Known rows, with every way that one mark hangs from another
Z_847{Z_532{Z_239{Z_669} Z_771{Z_273{Z_968}}}}: [-1.17 -0.89 -1.32 -0.73 -1.83  1.43 -0.86 -1.09 -0.65 -1.41 -0.37 -0.76
 -0.45 -2.16 -0.47 -1.58 -0.86  0.73 -1.82  3.09 -0.24 -1.17 -0.18  0.83
 -0.04]
Z_273{Z_525 Z_771{Z_532}}: [-3.18  2.18 -1.27  1.31  1.59  1.72 -1.26 -0.30  0.82  0.67  0.54 -1.96
 -2.05 -2.06  2.03  0.41  1.16 -1.35 -0.15  0.25 -1.07  0.13 -1.13  1.13
  1.10]
Z_771{Z_273 Z_532{Z_239{Z_518} Z_847}}: [-2.21  1.51 -0.44  0.97 -0.40  0.11  0.17 -0.82 -0.58  3.01  0.60 -2.40
 -1.58 -2.23  1.96 -1.21 -0.59 -0.84 -0.51  3.05 -0.19 -0.25 -0.17  1.12
  1.54]
Z_968{Z_273{Z_771{Z_532{Z_239}}}}: [-1.47  0.88 -1.75  1.38  0.04  0.49 -0.12 -0.14  0.03 -1.22  1.63 -0.14
 -1.30 -1.12  1.36 -0.44 -2.49  0.32 -0.14  1.23  0.12  0.52  0.33  1.51
  1.86]
Z_239{Z_532{Z_771{Z_273}}}: [-2.06  0.86  1.07  0.23 -1.50 -0.30 -1.16 -1.10  0.31  0.29 -0.89 -0.57
 -1.19 -0.11  0.90 -0.49 -0.77 -0.16 -0.02  2.65  0.05 -0.25  0.52  0.81
 -0.10]
Z_847{Z_532}: [-0.15 -0.79 -1.91  0.25 -0.59  0.93 -0.50 -0.57  0.08 -1.37 -0.09  0.31
 -1.04 -1.70 -1.27 -0.19  0.77  0.16 -1.84  0.92  0.38 -0.36 -0.44  1.41
 -0.23]
Z_847{Z_532{Z_239{Z_518} Z_771}}: [-0.06 -1.51 -2.03 -0.47 -1.75  1.42 -0.44 -0.32 -0.44 -2.41 -0.53 -0.41
 -0.41 -1.51 -2.24 -1.51 -1.51  1.26 -1.95  2.56 -0.08 -0.57 -0.17  0.86
 -0.54]
Z_882{Z_669}: [-1.23 -0.15 -0.14  0.25 -1.01  0.43 -0.28 -0.36  0.17 -1.44  0.40  1.34
 -2.08 -0.07 -0.41 -0.17  0.50  0.63 -0.21  1.54  0.23 -0.57 -0.21  0.82
  0.17]
Z_882{Z_273{Z_525 Z_771{Z_532}} Z_669{Z_239}}: [-4.85  1.63 -0.10  0.05 -0.35  1.80 -1.70 -0.11 -0.07 -2.32  0.85  1.40
 -2.84 -0.17  4.75 -0.21  1.46 -0.14  0.68  1.10 -1.51  0.75 -2.06  1.08
  1.67]
Z_273{Z_525 Z_771{Z_532} Z_968}: [-3.35  1.90 -0.01  0.49  1.81  3.08 -1.40 -0.43  0.55  1.95 -0.72 -1.70
 -2.61 -2.24  4.29 -0.16  2.47 -2.05 -0.74  0.22 -1.46  0.18 -0.43  0.76
  0.78]
Z_968{Z_273{Z_771{Z_532{Z_239{Z_518} Z_847}}}}: [-1.34  0.82 -1.35  1.40 -0.11  0.24  0.28 -0.35  0.20 -1.28  0.82 -0.57
 -1.27 -1.18  0.82 -0.54 -2.07  0.11 -0.17  1.54  0.23  0.58  0.45  1.14
  1.98]
Z_518{Z_239 Z_331}: [-0.08  0.58  0.39  0.01 -0.21 -0.46 -0.10 -0.07 -0.74  0.59  0.74 -0.13
 -0.35 -1.32 -0.14 -0.22  0.35 -0.76 -0.05  2.43  0.21 -0.44  0.21  0.30
  0.09]
Z_525{Z_273{Z_771{Z_532{Z_847}} Z_968}}: [-3.46  1.62  0.72  0.65  0.61  2.67 -0.72 -0.69 -0.51  0.90  0.02 -0.19
 -0.98 -1.74  1.91 -0.38  1.41 -1.73 -0.17  1.57 -0.67  1.34  0.26  1.50
  1.20]
Z_669{Z_239{Z_518 Z_532{Z_847}}}: [-0.88  0.77  0.07  0.61 -1.18 -0.31 -0.39 -1.06  0.79  1.07 -1.77 -0.66
 -1.69  0.16  0.88 -0.30  0.39 -1.22 -0.12  2.12 -0.09  1.35 -0.20  0.02
  1.23]
Z_847{Z_532{Z_239 Z_771}}: [-0.24 -1.53 -2.16 -0.31 -1.53  1.33 -0.94 -0.34 -0.64 -2.31 -0.18 -0.17
 -0.22 -1.71 -1.52 -1.27 -1.29  1.29 -1.89  2.49 -0.01 -0.87 -0.45  1.15
 -0.34]
Z_239{Z_518{Z_331}}: [ 0.29 -0.62  0.41 -0.32 -0.58  0.21  0.97 -0.35  0.68 -0.96 -0.55 -0.32
 -1.16 -0.20 -4.67 -0.85 -0.42 -0.76 -0.07  1.45  0.58 -0.15  0.59  0.20
 -0.67]
Z_968{Z_273}: [-0.66  0.35 -1.07  0.99 -0.61  0.26  0.17 -0.12  0.36 -1.35  0.49  0.74
 -0.92 -0.30 -0.44 -0.24 -2.32  0.72 -0.41  0.82  0.73 -0.16  0.90  1.42
  1.13]
Z_532{Z_847}: [-0.68 -0.32  0.27  0.72 -0.30 -0.14  0.10 -1.05  0.47  0.47 -1.35 -0.87
 -0.72 -0.90 -1.72  0.08  1.48 -0.57 -0.53  1.66  0.90 -0.77 -0.24  0.54
  0.70]
Z_518{Z_239{Z_532{Z_771 Z_847} Z_669} Z_331}: [-0.12  0.79  1.62 -0.21 -1.53 -2.12 -0.11 -1.34 -0.22  0.19 -1.33 -1.50
 -0.03 -1.56 -0.54 -0.50  0.45 -0.84  0.50  3.79  0.31 -0.39  0.47 -0.59
  0.54]
Z_239{Z_532 Z_669}: [-0.82  0.87  0.15  0.28 -1.21 -1.74  0.09 -1.78  1.29  1.03 -1.13 -1.06
 -2.00 -0.38 -0.85 -0.37 -0.90 -0.46  0.31  2.04  0.49  0.73  0.32  0.63
  0.38]
Z_532{Z_239}: [-0.59 -0.33 -1.54  0.17 -0.30  0.41 -0.21 -0.07 -0.21  0.94  0.82 -0.16
 -1.19 -0.62 -0.42 -1.20 -2.64  0.64 -0.47  2.58  0.10 -0.25 -0.25  1.29
  0.17]
Z_882{Z_273 Z_669{Z_239}}: [-3.16  0.05  0.34 -0.59 -1.63  1.00 -0.87 -0.16 -0.37 -2.58  0.62  2.67
 -2.28  1.14  2.35 -0.61  0.52  0.81  0.39  1.61 -0.42  0.47 -1.29  1.08
  0.93]
Z_771{Z_273{Z_525}}: [-3.34  2.20  0.22  0.64  0.24  1.21 -1.09 -0.67  0.37  1.79  0.33 -0.85
 -1.50 -1.17  1.77  0.14  0.41 -1.04 -0.16  1.48 -0.51 -1.40 -0.24  1.24
  0.51]
Z_771{Z_273 Z_532}: [-2.67  1.85 -0.55  1.05 -0.06  0.71 -0.37 -0.61 -0.38  2.60  1.60 -1.64
 -1.81 -1.72  2.02 -0.40  0.22 -0.87 -0.57  1.48 -0.13 -0.31 -0.10  1.67
  1.14]
Z_273{Z_525 Z_771{Z_532{Z_239{Z_518} Z_847}} Z_968}: [-3.01  1.60  0.09  0.44  1.58  2.65 -1.03 -0.58  0.44  2.20 -1.46 -2.25
 -2.40 -2.54  4.20 -0.74  1.90 -2.04 -0.70  1.39 -1.49  0.20 -0.47  0.39
  1.06]
Z_518{Z_239{Z_669} Z_331}: [-0.03  0.69  0.34 -0.22 -0.65 -1.08  0.40 -0.70 -0.35  0.46  0.47 -0.91
 -0.36 -1.52 -1.28 -0.39  0.17 -0.72  0.19  2.70  0.37 -0.39  0.20 -0.08
  0.39]
Z_239{Z_518 Z_532{Z_771{Z_273} Z_847} Z_669}: [-1.49  0.88  1.85 -0.13 -2.60 -1.52  0.68 -2.40  1.26  0.09 -3.11 -2.68
 -1.27 -0.33 -2.34 -1.03 -0.37 -0.53  0.29  3.58  0.35  0.05  0.88 -0.69
  0.45]
Z_847{Z_532{Z_239{Z_518{Z_331} Z_669} Z_771}}: [ 0.38 -1.73 -1.71 -0.82 -2.04  0.73 -0.07 -0.76 -0.23 -2.99 -0.70 -0.83
 -0.17 -1.85 -3.93 -1.71 -1.60  0.94 -1.49  2.86  0.11 -0.76 -0.12  0.45
 -0.44]
Z_847{Z_532{Z_239{Z_518{Z_331} Z_669} Z_771{Z_273}}}: [-0.52 -1.07 -1.25 -0.80 -2.07  0.79 -0.30 -1.01 -0.42 -2.45 -0.27 -0.98
 -0.24 -2.06 -2.77 -1.71 -1.47  0.59 -1.32  3.30 -0.08 -1.18 -0.10  0.52
 -0.25]

Rows
[ 0.39 -0.52  0.31 -0.69 -1.20 -0.61  1.68 -1.26  1.21 -1.09 -0.89 -1.44
 -1.22 -0.49 -6.32 -1.07 -0.74 -0.69  0.31  1.75  0.75 -0.09  0.60 -0.31
 -0.25]  Z_239{Z_518{Z_331} Z_669}
[-3.00  0.65  1.08 -0.46 -1.01  2.47 -1.35 -0.67 -0.09  0.04 -1.10 -1.17
 -0.59 -0.62  0.39 -0.74  0.35 -0.10 -0.79  1.99 -0.56 -1.85  0.42  0.49
 -0.14]  Z_532{Z_771{Z_273{Z_525 Z_968}}}
[-3.55  1.70  0.45  0.52  0.64  2.92 -0.81 -0.46 -0.53  0.74  0.54  0.09
 -1.15 -1.51  1.96 -0.46  0.84 -1.54 -0.19  1.33 -0.81  1.50  0.30  1.68
  0.96]  Z_525{Z_273{Z_771{Z_532} Z_968}}
[ 0.01 -0.04 -1.03  0.48 -0.57 -0.66  0.97 -0.79  0.08  1.47 -0.38 -2.53
 -1.22 -2.19 -1.91 -1.44 -0.97 -0.45 -0.37  2.46  0.35  0.24 -0.12  0.60
  1.22]  Z_771{Z_532{Z_239{Z_518{Z_331} Z_669} Z_847}}
[-2.40  1.26  0.81  0.34 -1.17  0.72 -1.85 -1.20  0.32  1.23 -2.05 -0.86
 -1.15 -0.50  3.20 -0.28  1.15 -1.36 -0.22  2.38 -0.69  0.14 -0.28  0.12
  1.42]  Z_669{Z_239{Z_532{Z_771{Z_273{Z_525 Z_968}} Z_847}}}
[-0.63  0.10  0.41 -0.13 -1.67  0.09 -0.71 -0.76  0.51 -0.72 -1.36 -0.44
 -1.03  0.30 -1.00 -0.82 -0.50 -0.98  0.17  2.27 -0.24  0.91  0.15 -0.17
  0.54]  Z_669{Z_239{Z_518{Z_331} Z_532{Z_771}}}
[-0.35 -0.48 -0.72  0.23 -0.86 -0.95  0.46 -1.37  0.25  1.06 -0.92 -1.62
 -0.66 -1.43 -1.80 -1.12 -1.21  0.10 -0.19  3.49  0.61 -0.69 -0.45  0.37
  1.19]  Z_532{Z_239{Z_669} Z_847}
[-2.07  0.46 -0.26 -0.05  0.63  2.01 -0.04 -0.88  0.00  1.54  0.19 -1.66
 -2.52 -1.56  2.20 -1.28  0.61 -1.24 -0.73  1.75 -0.69  1.03  0.01  0.50
  0.77]  Z_273{Z_771{Z_532{Z_239{Z_518 Z_669}}} Z_968}
[-3.84  0.18  0.79 -0.43 -0.76  1.04 -0.67 -0.39 -0.18 -3.48  1.20  2.42
 -2.56  0.71  1.78 -0.36  0.92  0.65  0.66  1.65 -0.31  0.21 -1.23  1.15
  0.41]  Z_882{Z_273{Z_771} Z_669}
[-3.99 -0.03  1.65 -1.00 -0.62  1.94 -0.80 -0.50 -0.36 -2.58  0.31  2.55
 -2.91  0.58  3.34 -0.78  1.86  0.16  0.27  1.60 -0.59  0.26 -0.75  0.89
  0.20]  Z_882{Z_273{Z_771 Z_968} Z_669}
[-0.82 -1.30 -0.16 -0.15 -1.65  0.44 -0.52 -0.74 -0.50 -0.75 -1.47 -1.55
  0.42 -0.94 -2.17 -1.47 -1.51  1.08 -0.62  3.91  0.31 -1.47 -0.15  0.19
  0.54]  Z_532{Z_239 Z_771 Z_847}
[-1.47  0.37 -0.71  0.73  0.39  0.09  0.18 -1.06  0.26 -0.15  0.73 -2.11
 -1.46 -1.95 -0.96 -0.69  0.30 -1.14  0.19  2.27 -0.03  0.46 -0.70  0.42
  1.29]  Z_273{Z_771{Z_532{Z_239{Z_518{Z_331} Z_669} Z_847}}}
[-1.19  0.91  1.94 -0.72 -2.19 -1.26  0.30 -1.84  1.30 -0.90 -2.30 -2.11
 -1.23 -0.62 -3.42 -1.26 -1.22 -1.04  0.89  3.20 -0.05 -0.27  1.01 -0.61
 -0.29]  Z_239{Z_518{Z_331} Z_532{Z_771{Z_273{Z_525}}} Z_669}
[-3.48  2.59  0.22  0.62  0.65  2.16 -1.04 -0.49 -0.16  3.88  0.02 -1.90
 -2.32 -2.40  4.70 -0.52  1.34 -1.73 -0.93  0.97 -1.05 -0.63  0.09  1.44
  1.01]  Z_771{Z_273{Z_525 Z_968} Z_532}
[-0.06  1.16  1.00  0.14 -0.45 -1.56 -0.46 -0.39 -0.47  1.11  0.01 -0.05
 -0.77 -1.26  1.53 -0.22  0.10 -1.12  0.34  2.94  0.09  0.25  0.45  0.32
  0.06]  Z_518{Z_239{Z_532} Z_331}
[-3.36  1.57  0.37  0.41  0.37  2.30 -0.54 -0.90 -0.53  1.02  0.10 -0.55
 -0.96 -1.93  1.68 -0.79  0.44 -1.51 -0.01  2.27 -0.77  1.39  0.15  1.38
  1.42]  Z_525{Z_273{Z_771{Z_532{Z_239{Z_669} Z_847}} Z_968}}
[ 0.33 -1.80 -1.69 -0.66 -1.71  1.18 -0.41 -0.32 -0.51 -2.92 -0.53 -0.28
 -0.17 -1.73 -3.08 -1.64 -1.45  0.94 -1.65  2.69  0.01 -0.80 -0.13  0.70
 -0.66]  Z_847{Z_532{Z_239{Z_518{Z_331}} Z_771}}
[-0.21 -0.29 -1.39 -0.30 -1.04 -0.05  0.99 -0.68  0.44  0.75  0.05 -1.26
 -1.49 -0.41 -2.56 -1.68 -3.19  0.65 -0.30  2.95  0.13  0.27  0.05  0.53
  0.19]  Z_532{Z_239{Z_518 Z_669}}
[-3.44  1.88 -0.47  1.11  0.50  1.98 -0.68 -0.37 -0.38 -0.03  1.41 -0.09
 -0.79 -1.40  0.32 -0.01 -0.08 -1.02  0.26  1.41 -0.54  1.44 -0.16  1.93
  1.16]  Z_525{Z_273{Z_771{Z_532}}}
[-0.57  0.15 -1.50  1.00 -0.10 -0.05  0.13 -0.37 -0.33  2.14  0.17 -1.85
 -1.26 -2.04  0.48 -1.00 -0.70 -0.11 -0.78  2.08  0.22  0.21 -0.47  1.30
  1.34]  Z_771{Z_532{Z_239 Z_847}}
[ 0.53 -0.88  0.04 -0.24 -1.10 -1.19  1.19 -1.32  0.44  0.09 -1.41 -1.83
 -0.64 -1.39 -3.99 -1.62 -1.37 -0.39  0.16  3.79  0.64 -0.56  0.00 -0.29
  0.70]  Z_532{Z_239{Z_518{Z_331} Z_669} Z_847}
[-1.93  0.78  1.65  0.48 -1.55 -0.82 -1.03 -1.55  0.35  0.43 -1.96 -1.10
 -0.84 -0.57  0.75 -0.34  0.41 -0.54  0.00  3.07  0.32 -0.59  0.41  0.42
  0.41]  Z_239{Z_532{Z_771{Z_273} Z_847}}
[-2.23  1.82 -1.24  1.75  0.60  0.80 -0.59 -0.26  0.67 -1.01  0.22 -0.81
 -1.29 -1.77  2.05  0.23 -0.84 -0.43 -0.05  0.51 -0.25 -0.07  0.10  1.25
  2.12]  Z_968{Z_273{Z_525 Z_771{Z_532{Z_847}}}}
[-2.13  1.56 -0.47  0.79 -0.69 -0.29  0.50 -1.27 -0.30  3.05  0.45 -2.96
 -1.62 -2.32  1.15 -1.30 -0.71 -0.82 -0.33  3.25 -0.12 -0.31 -0.17  0.86
  1.76]  Z_771{Z_273 Z_532{Z_239{Z_518 Z_669} Z_847}}
[-0.89 -0.72 -1.65 -0.59 -2.10  1.03 -0.31 -1.00 -0.38 -1.97 -0.29 -1.08
 -0.50 -1.81 -2.00 -1.60 -1.55  0.97 -1.62  3.12 -0.18 -0.92 -0.16  0.66
 -0.11]  Z_847{Z_532{Z_239{Z_518 Z_669} Z_771{Z_273}}}
[-3.33  2.43  0.84  0.83  0.57  1.62 -0.91 -0.96 -0.11  3.98 -1.04 -2.43
 -1.95 -2.87  4.54 -0.38  2.57 -2.12 -0.90  1.43 -0.77 -0.97 -0.03  1.05
  1.48]  Z_771{Z_273{Z_525 Z_968} Z_532{Z_847}}
[-4.64  0.88  1.56 -0.88 -0.06  2.44 -1.33 -0.28  0.05 -2.19 -0.37  2.15
 -3.03  0.04  4.44 -0.51  2.10 -0.18  0.33  1.17 -1.24 -0.11 -1.01  0.91
  0.28]  Z_882{Z_273{Z_525 Z_771 Z_968} Z_669}
[-2.34  1.12  2.05  0.27 -1.20 -0.16 -1.35 -1.50  0.45  1.06 -2.75 -1.22
 -1.08 -0.89  2.04 -0.41  0.96 -0.98 -0.18  2.86 -0.16 -0.79  0.51  0.30
  0.35]  Z_239{Z_532{Z_771{Z_273{Z_525 Z_968}} Z_847}}
[-1.23 -0.96 -1.29 -0.57 -1.52  1.85 -1.20 -0.63 -0.92 -1.35 -0.17 -0.23
 -0.47 -1.99  0.30 -1.45 -0.72  0.67 -1.96  2.91 -0.32 -1.22 -0.15  1.09
 -0.25]  Z_847{Z_532{Z_239 Z_771{Z_273{Z_968}}}}
[-0.42  0.47  0.17  0.18 -1.08 -0.30 -0.49 -0.75  0.69  0.19 -0.96 -0.12
 -1.60  0.12 -0.20 -0.57 -0.25 -1.45  0.28  1.96 -0.17  1.29 -0.01  0.11
  0.71]  Z_669{Z_239{Z_518{Z_331} Z_532}}
[-0.37 -0.11 -0.43  0.01 -0.84  0.77 -0.13 -0.43  0.44 -0.34 -0.33 -0.23
 -1.14  0.08 -1.87 -0.56  0.01 -1.08 -0.08  1.45 -0.03  0.64 -0.24  0.09
  0.74]  Z_669{Z_239{Z_518{Z_331}}}
[-3.40  1.98  1.12  0.07  0.39  2.18 -1.21 -0.76  0.18  2.62 -0.54 -0.66
 -1.88 -1.30  3.38 -0.27  1.29 -1.57 -0.61  1.46 -0.80 -1.37  0.23  0.98
  0.28]  Z_771{Z_273{Z_525 Z_968}}
[ 0.10 -0.23  1.57 -0.88 -2.42 -1.57  0.81 -1.72  1.33 -1.63 -2.40 -1.74
 -1.09 -0.14 -5.07 -1.42 -1.51 -0.52  0.66  2.94  0.45  0.30  1.12 -0.69
 -0.52]  Z_239{Z_518{Z_331} Z_532{Z_771} Z_669}
